Each row comes from the steps of one walk. Every step used is in the known rows, and no mark comes twice. Write the walk behind each row, first mark first.
In the rows, 128 means zero.
Known rows:
damo kulo mupi: [136 124 139 109 114 149 160 142 125 133 142 145 148 156 155 110 127 101
 107 112 102 141  86 141 133 132 121 119  88 120  92 159 119 129 146 132
 128 146 151 100 109 169]
vike damo moso mupi ruti: [175 138 128 147 145 144  96 112 139 114 178 109 171  98  92 198  84 129
 142 127 144 101 155 124  99 113 153 112 168 125 149 102 134 112 113 115
  99  91 114 131 158 121]
vupo mupi kulo: [122 117 127 119 139 103 136 124  99 107 149 123 122 157 195 122 148 117
 109 129 116 146 103 125 137 144 111 120  81  92  81 126 109 148 151 127
 131 143 159 111 110 132]
ruti damo moso mupi kulo: [139 118 116 118 140 111 142 121  89 136 182  99 204 117 187 101 109 123
 114 113 141 128 101  88 157 124 174 162 143 139 104 109  79 114 116 152
 116 128 122 123 115 107]
gete mupi: [146 110 127 136 115 119 163 114 109 131 121 111 140 109 127 127 126 150
 117 142 108 120 125 132  87 159 129 132 102 124 111 106 112 135 128 101
 161 173 130 122 141 140]
mupi kulo damo: [121 116 164 138 117  99 121 121 116  83 140 140 126 113 104 156 121 135
 141 160 135  98 134 121 115 142 100 143 151  80 139 103 123 127 142 113
 122  99 134 143  70 130]
ruti damo: [112 162 129 135 120 127  96 142 127 152  89 141 145 113 105 118 127 159
 112 125  93 146 125 145 104 133 164 135 142 137 117  97 133 121 110 131
 170 117 121 132 125 114]
kulo lebi vike damo: [118  82 114 132 108 133 105 107 156 104 140 146 115 136  98 170 152 157
 106 194 105 160 119 146 170 127 140 149 203 111 137 106 173 115 110 102
 162  96 133 137 147 125]
damo moso: [130 129 125 146 123 130 103 117  95 143 130 158 147 120 103 113  91 152
 153 145 138  88 159 130  60 155 165 118 126 132 130 132 100 133 153 126
 152 107 132 112 123 116]
ruti damo moso mupi: [150 144 110 118 126 130 125 134 101 155 158 119 193 110 131 109  92 145
 115 108 116 122 119 103 100 121 196 147 137 143 123 106 108 109 124 140
 132 131 111 120 153  87]
kulo mupi: [136 136 120 121 112 138 150 151 129 146 115 143 126 146 147 112 124 125
 118 110 113 141 113 154 123 115 135 123 102 103 132 120 121 138 132 124
 163 135 149 119 129 141]
lebi vike damo kulo mupi detid loton: [167 101 120 115 101 160  99  91 213 113  72 148 178 169 127 144 114  78
 145  98 141 162 133  99 188  70 168 115 103 122 104 158 165 136 151 130
 141 120 105 131 170 160]
sife mupi ruti damo: [142 184 160 142 155 137  83 129 154 163 109 137 139 123 110 162 145 142
  93 109 122 123 143 142 121 100  90  87 130 170 125 136 141 130  93 174
 127 133 109 156 131 138]
detid mupi kulo lebi: [111 104 110 102 120 100 198 144 120 128 189 128 106 149 226  63 162 113
 104 132 163 125  91 125 203 134  61 154 139  97 133 119  82 119 146 126
  85 136 131 140  99 139]
damo ruti: [116 144 138 134 100 102 124 155 119 116  48  99  97 107 106 129 130 176
 144 163  93  96 146 172  44 147 126 116 105 131 145 170 120 129 156 138
 161 107 129 105  94  98]
ruti damo kulo lebi vike: [ 80 104 111 102 109 146 141 134 124 128 172 158 134 161 154 109 177 122
  82 176  86 180  80 118 208 145 127 152 158 144  79 143 143 110 116 145
 137 137 125 122 110 138]
loton detid mupi: [157 136 107 118  94 108 136 132 127 125  79 141 113  99  91  70  89 199
  93 139 138 116 115 109 102 142 102  98 105 142 172 128 134 136 145 126
 109 167 101 142 144 132]
detogo damo kulo: [114 167 153 151 139 141  90 107 125 132 118 162 164 120 120 148 116 149
 108 158  74 144 117 142  80 160 147 118 146 159  88 134 138  99 130  88
 128 119 130 105  98 132]
kulo lebi vike: [ 67  89  98 115  95 129 141 129 113 116 153 166  88 158 142 108 159 145
 122 186 106 146 112 143 161 132 118 147 143 103 135 119 138 134 132 109
 145 121 137 131 125 124]
lebi kulo damo ruti: [137 110 163 140 104  98  74 149 142  72  75 102  77 108  75 183 133 157
 148 164 113  78 155 158  65 114 131 158 112  99 168 157 141 123 166 131
 153  80 111 142  56  91]
vupo mupi: [132 140 118 116 127 125 116 133 114 123 124 136 106 155 137 133 131 143
 106 125  89 136 126 147  78 146 134 109  75 102 105 124 137 142 157 114
 150 145 148 107 147 118]
moso mupi: [107 133 120 101 107 118 151 130 100 118 126 121 157 113 134 108  95 164
 126 116 100 105  95 143  95 128 148 147 102 109 135 104 127 119 136  94
  89 127 127 114 143 120]
vike mupi: [117 123 151 115 134 127 143 129 128 130 120 138 114 111 128 109 100 148
 132  96 114  97 117 148  81 115 119 130 113 143 122 130 140 122 129 124
 131 118 121 124 163 141]
loton detid mupi gete: [147 111 105 128 109 102 137 124 132 156  50 118 134 122 112  49  99 158
 147 131 168 153 140 116 142 119 113 108  85 150 177 122 134 150 131 140
 145 179 110 161 144 123]
ruti damo moso mupi detid loton: [166 158  94  93 120 131 105 126 146 167  96 127 210 139 163  75  73  91
 174  42 167 121 154  77 106  69 213 141 100 127 134 107  98 106 148 142
 107 115  67 133 186  69]
ruti damo moso mupi vupo: [147 145 116 136 150 129 143 139  90 138 156  93 166 105 135 127 125 124
 126  88 155 125 122  98 124 132 171 147 146 145 144 115 112 108 122 156
 115 174 135 129 127 105]
detogo mupi: [105 165 135 131 135 130 153 128 129 148 103 163 119 108  79 107 116 143
 138 115 115  99 146 131  51 133 135 124 125 109 138 138 132 120 156 103
 101 127 110 104 140 130]
loton detid mupi moso: [152 140  96 120 103 109 110 136 152 132  68 128 115 131 122  69  87 166
 137 131 143  87 138  52 116 153 102  86  84 127 161 134 105 158 155 131
 109 165 117 149 172 137]
detid mupi ruti damo moso: [153 183 109 153 140 145 113 149 144 166 164 137 126 111 132 124 125 124
 110 104 170 105 176 113 120 124 119  98 131 149 151 120 103 138 123 167
 132 138  95 157 139 134]
vike damo: [155 130 150 156 121 126  79 106 150 126  84 135 150  99  60 179 105 176
 125 152  99 128 136 153  88 138 162 128 176 128 132 103 162 111 120  97
 158  84 128 127 142 124]
kulo lebi vike damo moso mupi: [158  65  95 115 121 137 130  98 128 104 212 125 155 133 125 159 114 140
 111 178 124 133 114 109 165 120 179 165 193 117 143 110 147 105 120 107
 128 109 127 125 174  98]
gete mupi vike damo kulo lebi: [161  87 147 127 131 151 156 101 121 118 188  94 131 115 111 182 153  94
 104 157 102 165 100 119 184 206  99 135 173 152  72 154 127 100  91  79
 115 148 153  98 129 171]
detid mupi vupo: [124 153 123 146 123 116 162 138 117 123 107 117  92 109 127 116 144 156
 118 104 167  97 129 135 121 146  88 118 108 129 173 126 128 136 159 130
 100 192 142 146 113 154]
moso mupi kulo lebi vike: [ 64  57  89  88 110 105 199 123  94  85 207 111 128 158 224  90 160 121
 109 165 127 147  59 114 235 116 106 181 136  88 121 105 108 126 125 110
  78 136 140 130 111 130]
sife mupi: [150 139 162 127 134 118 104 100 121 143  86 147 146 119 102 130 112 179
 113 128 112  83 125 150  82 126 110 107 107 166 123 163 134 135 142 137
 123 137 128 131 134 131]
loton detid: [131 125 123 127 103 110 103 123 107 117  59 148 128 111  74  93  89 188
 122 160 117 135 121 117  81 149 124 101 122 131 159 118 140 132 128 121
 131 133 115 124 127 125]
mupi kulo lebi vike damo ruti: [120  64 128 134 115  90 133 123 156  69 122  75  93 136 155 168 187 145
 120 219 118 150 112 144 195 135 103 150 200 121 130 164 135 117 119 145
 165  86 140 121  85 113]
moso mupi sife: [ 98 142 107  93 127 116 155 120  97 110  95 133 115 107 106 108 107 141
 162 102 125 120 118 146  94 108 154 164  99 114 144  87 144 152 145  86
  42 109 132 124 130  75]
gete mupi kulo damo ruti: [184  93 162 136 115  75 181 134 122  66 125  49 116 104 130 175 151 133
 129 184 118  96 133 118  80 161  76 138 123 104 131 157  98 132 144 134
 165 159 127 128  69 113]
mupi vupo: [ 94 142 141 155 130 119 131 136 100 115  91 128 105 116 103 134 148 145
 148 122 146 115 133 151 104 151 114 121 127 116 153 118 132 130 140 126
 119 155 156 129  96 141]
damo moso mupi: [138 120 112 115 119 129 140 120  85 131 165 129 170 113 131 112  77 149
 145 125 126  86 126 120  71 136 175 139 111 129 136 122 101 123 150 115
 104 122 124 107 146 106]
detogo mupi detid: [ 96 174 141 133 144 129 140 127 134 143  62 167 123 117  86  89 108  88
 188  86 164 100 163 107  68 108 128 120 107 102 158 131 132 140 193 101
  71 135 110 119 158 123]

Write each row's walk:
[ 87  73 128 118 143 132 188 133 125  99 179 128  50 150 168 117 182 111
 131 120 151 133  99 132 192 112  72 151 149 127 151 140 154 122 121 142
 113 173 154 141 143 153]	kulo lebi vike mupi vupo
[111 145 152  88 165 158 163 171 152 148 230 135 115 161 196 120 167  58
 104  89 120 164  86 134 185  99  59 130 155 150  83 146 132  83  88 168
  86 118 110 124 137 157]	vike mupi ruti damo kulo lebi
[155 178 105 132 119 124 117 162 155 138  94 125 110 105  99 105 124 163
  79 120 148 151 137 100 146 118  79  80 128 147 175 102 143 134  96 164
 113 166  79 169 139 138]	loton detid mupi ruti damo
[121  95 125 134 115 136 114 142 138 129 109 135 118 159 169 116 133 112
 120 100 130 140 111 146 163  94 152 161  81  97 132 109 119 140 125 128
 156 117 135 141 103 146]	lebi kulo mupi
[ 91  95 131 126 120 136 135 106 134 104 122 145  95 116 116 113 119 165
 121 135 109 102 118 138 117 112 128 135 107 148 122 138 164 148 126 127
 145 137 122 134 169 160]	lebi vike mupi
[ 98 178 117 116 129 136 134 160 130 135 147 108 147 115 138 139 130 129
 114  97 107 143 118 136 134 100 133 127 126 121 135  77 136 115  90 131
  93 126 105 142 138 123]	moso mupi ruti damo
[139 159 164 102 166 148 131 143 146 162 195 145 143 162 169 143 179  83
  78 123 120 149  95 133 183 106  50 106 149 172  88 175 126 100 102 184
  81 136 116 131 110 150]	sife mupi ruti damo kulo lebi
[ 93 114 136  91 115 135 158 141 103 130 177 161 138 159 165  95 147 108
 126 155 107 143  80 143 142 155  96 142 135 116  92 151 115  96 149 116
  91 113 140  98  97 140]	damo kulo lebi
[ 69 121  97  85 120 157 171 152 127 108 233 125 132 161 185 126 178  88
  85 147  97 177  69 115 235 114 101 147 146 124 101 122 142 109  96 144
  56 144 112 132 119 151]	moso mupi ruti damo kulo lebi vike
[142 153 122 150 135 138 146 142 140 145 137  99 137 113 134 156 158 115
 101 129 118 154 143 122 124 138 107 115 127 134 111  80 119 135  76 137
 168 167 106 150 138 146]	gete mupi ruti damo
[112 127 139 109 153 124 145 111 127 123  89 151  77 107 102 107 111 130
 169  83 146 106 138 155  80  97 117 150 109 141 129 115 156 156 138 113
  82  98 130 133 151 100]	vike mupi sife
[145 133 144 178 135 150  51  89 112 130 108 127 123  79  30 192  84 149
 158 146 139 104 184 125  97 192 179 104 179 163 129 148 134 134 107  94
 159  81 150 108 136 135]	mupi vike damo moso
[120  98 120 116 129 105 156 108  73 115 184 112 183 121 188  95  94 126
 143 126 156  94 104 101 134 136 148 152 117 117 118 125  72 125 145 129
  89 122 135 114 111 121]	damo moso mupi kulo
[116 101 113 122 135 134 123 129 137 124  76 147  80 155 143 120 147  94
 150  80 161 150 132 155 167  70 152 181  76  95 137  95 133 171 135 118
 113  94 142 151  91 100]	lebi kulo mupi sife
[141 155 124 146 131 133  88 129 110 164 125 147 163 112 111 117 107 144
 127 130 126 123 154 120  85 147 184 125 151 154 122 118 109 123 123 152
 184 110 118 124 130  99]	ruti damo moso
[122  76 107  89 134 105 194 130  73 121 238 116 163 153 236  78 123  88
 137 133 160 118  85 100 179 128 121 174 151  92 124 119  60 101 138 129
  75 114 140 109 109 102]	damo moso mupi kulo lebi
[172 127 142 132 139 124 146 131  90  85 189 109 132  98  74 176 102 122
 156 116 165  71 143  99  81 136 136 140 145  93 180 118 131 110 162 122
  89 164 140 136 108  99]	kulo damo moso mupi vupo
[123  95 132 153 135 132 131 146 129 114 106 111  91 158 170 134 168  94
 130  80 172 144 111 144 193  93 128 158  90  95 155 119 126 137 125 142
 138 158 161 151  77 160]	lebi kulo mupi vupo
[111 126 114 137 117 115 142 126 137 168  80 123 134 124 150  67 125 134
 158 116 159 125 149 153 139 120 128 133  83 135 150 117 124 148 142 126
 148 160 130 158 136 127]	detid mupi gete
[ 88  72 129  90 145 143 169 132 154 158 181 123 142 172 204  67 178  65
 132 123 125 203  85 122 247  93 123 170 132 180  72 155 154 116  94 175
 159 157 128 141 151 140]	ruti damo kulo lebi vike mupi gete
[128 129 127 150 128 134 157 126 122 123 145 111 118 118 131 154 143 122
 125 146 132 119 151 135  96 143  80 103 104 113 124  98 110 146 105 112
 138 163 121 137 134 163]	gete mupi ruti
[103  79 146  93 151 107 196 140 117 127 201 124 108 151 231  79 149  91
 132 108 147 131  74 131 184 109  66 167 149 112 109 130 101 102 113 136
 103 107 138 125 126 140]	vike mupi kulo lebi
[164 150 144 145 131 124  71 132 139  95  66  54  56 108  65 221 141 151
 123 143  72 138 161 159  80 184 138  80 118 153 115 199 159 143 132 109
 175 119 164  87 132 105]	vupo mupi vike damo ruti
[143 154 123 104 144 149 152 144 138 147 110 144 132 150 133 111 151  77
 115  84 115 190 103 128 162 105 142 149 111 142  81 128 144 152 128 148
 111 131 142 119 102 108]	ruti damo kulo mupi sife
[124 112 120 135 125 132 152 143 137 175  89 122 147 164 168  85 136  86
 173 100 139 171 138 156 159  94 149 134  77 111 134 109 122 152 118 133
 200 149 160 138 130 130]	kulo mupi gete
[122 102 129 162 106 132  71  86 157  98  86 139 128 102  49 182 121 190
 112 188  99 130 141 143 124 138 167 126 173 137 130 109 184 138 118 100
 174 100 127 139 146 141]	lebi vike damo
[120 104 157 141 109 119  68 123 135  87 114 156 105 114  77 169 115 149
 138 145 128  92 144 137 103 120 146 168 124  85 154  97 150 125 148 100
 133  83 113 159  81 117]	lebi kulo damo
[116 166 120 130 140 138 109 145 124 117 149 135  82 160 141 160 148 111
 116 125 109 135 147 150  93 130  91  81  74  94 118 116 138 155 140 125
 125 141 140 120 136 136]	vupo mupi ruti
[141 156 123 110 129 152 119 159 164 164 127 123 170 182 185 108 140  68
 126  91  94 148 105  71 178 143 144 118  90 130  63 147  97 139 124 161
 158 150 155 114 144 157]	ruti damo kulo mupi moso
[105 211 131 146 156 149 138 157 158 162 126 148 110 115  86 138 148 109
 120  94 127 131 167 122  90 108 114 106 147 124 138 108 140 121 107 140
 102 122  88 128 139 136]	detogo mupi ruti damo
[143 174 160 161 139 128 114 127 153 116  41  81  72  63   4 198 125 155
 150 129 101  95 185 148  57 178 137  99 164 158 148 208 154 122 129  99
 122  92 124  83 130 120]	detogo mupi vike damo ruti
[164  55 103 141 129 118 142  89 147 103 213 128 132 139 171 132 151 124
  94 184 181 128 128  88 230 130 117 150 201 130 132 137 112 128 132 139
 140 124 127 150 133 137]	detid mupi kulo lebi vike damo moso
[134 124 166 133 112  77 130 148 123  66  98  88  99 106 106 164 138 145
 151 179 119  83 141 141  80 144  90 134 140  94 155 162 114 125 159 141
 141  97 133 126  47 100]	mupi kulo damo ruti
[113 155 148 123 122 139 109 135 125 142 116 145 172 119 120 114 130 138
 101 130  87 149  97 130 123 156 147 132 129 158  76 144 133 109 127 146
 132 129 119 112 104 142]	ruti damo kulo
[100 170 124 136 140 128 128 131 152 155  90 154 121 138 109 103 117 112
 175 106 118  68 171  73  67 150 133 113 101  99 123 140 102 142 164 109
 100 122 126 105 169 135]	detogo mupi moso
[146 160 145 140 173 151 111 143 144 162 178 132 128 113 133 135 115 100
 133  81 155 109 163 118 103  97 121 106 145 171 121 125 117 122  94 177
 150 109 101 141 164 133]	vike mupi ruti damo moso
[109 136 132  95 124 138 142 155 118 154 175 149 160 159 167 102 162 106
  95 140  93 178  73 131 166 146 118 151 161 137  81 135 121  84 118 143
 118 121 127 109 103 123]	ruti damo kulo lebi
[207 130 118 161 123 133  72  90 128 121  97 115 107  66  20 151  63 182
 116 139 166 108 170  80 125 186 139  76 166 185 172 161 140 138 114 113
 130 136 116 130 156 140]	loton detid mupi vike damo moso
[151 140 105 102 106 135 130 144 171 156  49 152 143 178 173  79 101  71
 174  48 157 138 152 125 125  62 147 115  62  85 146 118 113 138 152 124
 138 123 103 132 164 120]	kulo mupi detid loton
[162 174 110 140 162 152  85 149 126 152 181 130 119 158 139 166 145  92
 108 113 128 152 172 115  97 122 136  78 107 127 105 120 119 144 123 167
 170 140 125 126 143 109]	vupo mupi ruti damo moso
[116 140 167 151 125 154  76  91 124 107 103 127 132  92  44 189 108 144
 132 145  96 126 126 142 130 203 141 109 156 171  86 172 157 117 109  87
 105  97 152  95 109 176]	mupi vike damo kulo
[117 143 115 128 131 144 134 134  97 123 184 127 148 121 138 138  94 119
 154 120 149  86 151 123  88 120 130 111 113 114 153 112 102 133 134 125
  83 117 116 122 141 124]	damo moso mupi ruti
[152 145 138 151 140 146  68 106 129 112 113 107  85 115  62 210 123 141
 113 122  87 151 149 141 120 182 150  91 125 132  96 140 168 143 113  81
 152 121 164 106 154 134]	vupo mupi vike damo
[109 153 117 114 103 123  95 121 155 145  32 161 146 147 136  81  92 113
 196  79 156 109 168 129  83  89 153 115  78 101 145 110 116 130 165 111
 113  98  87 133 153 110]	mupi detid loton
[163 167 113 146 147 164 117 167 141 170 170 134 133 151 155 141 137  75
 116  96 151 151 164 120 144  98 135  99 133 127 132 115 103 142  90 177
 183 124 127 140 130 131]	kulo mupi ruti damo moso
[ 85 116 116 109 147 150 152 157 164 133 201 138  69 151 174 130 182  89
 101 121 126 166 121 130 209  77  79 135 165 139 128 115 156 126  71 159
 137 121 108 159 163 146]	kulo lebi vike mupi ruti damo
[145 110 115 124 110  86 153 119 117 108 104 120 126 108 146  66 107 176
  97 142 166 120  95  90 161 144  79 112 111 131 156 128 107 140 140 140
  95 161 111 144 106 149]	loton detid mupi kulo
[105 134 126 123 124 116 166 135  93 106 125  98 129 113 130 127 128 144
 136  99 137 113  98 136 118 136 123 141 112 108 161 108 132 116 138 112
  71 174 150 125 118 132]	moso mupi vupo
[127 142 108 116 132 133 155 136 127 133  82 152  89 143 120 113 134 103
 152  94 141 151 135 155 119  96 134 142  96 105 139 102 137 173 137 115
 123 115 156 129 119  97]	kulo mupi sife
[137  86  94 128 136 153 125 113 143 100 235 124 131 137 127 189 130 109
 123 170 147 133 139 114 182 101 134 134 198 110 155 102 146 111 103 117
 106  98 118 139 163 118]	kulo lebi vike damo moso mupi ruti
[136 120 159 138 148 112 108  94 132 180  59 129 165 137 123 107 124 136
 160 121 148 119 145 159 120 104 128 116  85 175 128 156 137 148 130 151
 156 151 143 146 136 120]	sife mupi gete
[117 144 149 167 120 141  63 103 128 117  76 121 103  79  29 192 106 167
 140 139 109 124 156 151 119 186 153 109 168 147 128 128 158 129  92  78
 142  85 150 120 132 147]	mupi vike damo
[183 122 145 166 134 129  65  95 135 132 121 142 167  99  63 178  82 162
 139 160 132 105 165 127  65 146 184 117 181 141 132 123 136 114 135 119
 176  84 126 119 147 115]	vike damo moso
[135  48 114 152 135 120 112  86 129  97 201 136 142 142 155 158 149 117
 124 204 160 144 131 101 209 135 142 157 220 119 116 129 115 122 117 134
 163  85 142 131 116 125]	mupi kulo lebi vike damo moso
[147 138 170 148 156 116 123 105 114 130  86 124 120 121  98 148 146 153
 120 108 156  90 124 145 102 131  84 103 116 161 148 168 138 135 141 153
 103 185 155 141 111 145]	sife mupi vupo
[129 178 141 160 128 107  90 140 137 131  48 103 112 111 111 160 130 182
 128 173  68 121 155 177  26 138 152 111 145 153 144 150 131 109 129 104
 178 100 123 111  95  76]	detogo damo ruti
[ 73  53 116 107 136 130 170 124 139 145 151 130  96 165 187  70 157  93
 167 133 145 166 121 143 208  86 109 162 122 141 128 129 150 136 105 135
 169 140 141 150 168 127]	kulo lebi vike mupi gete
[124 107 135 119 128 144 160 138 131 164 115 128 172 174 179  83 136  64
 158 108 130 177 108 146 176 116 140 129  69 130  94 155 120 143 131 148
 166 160 163 118 109 159]	damo kulo mupi gete
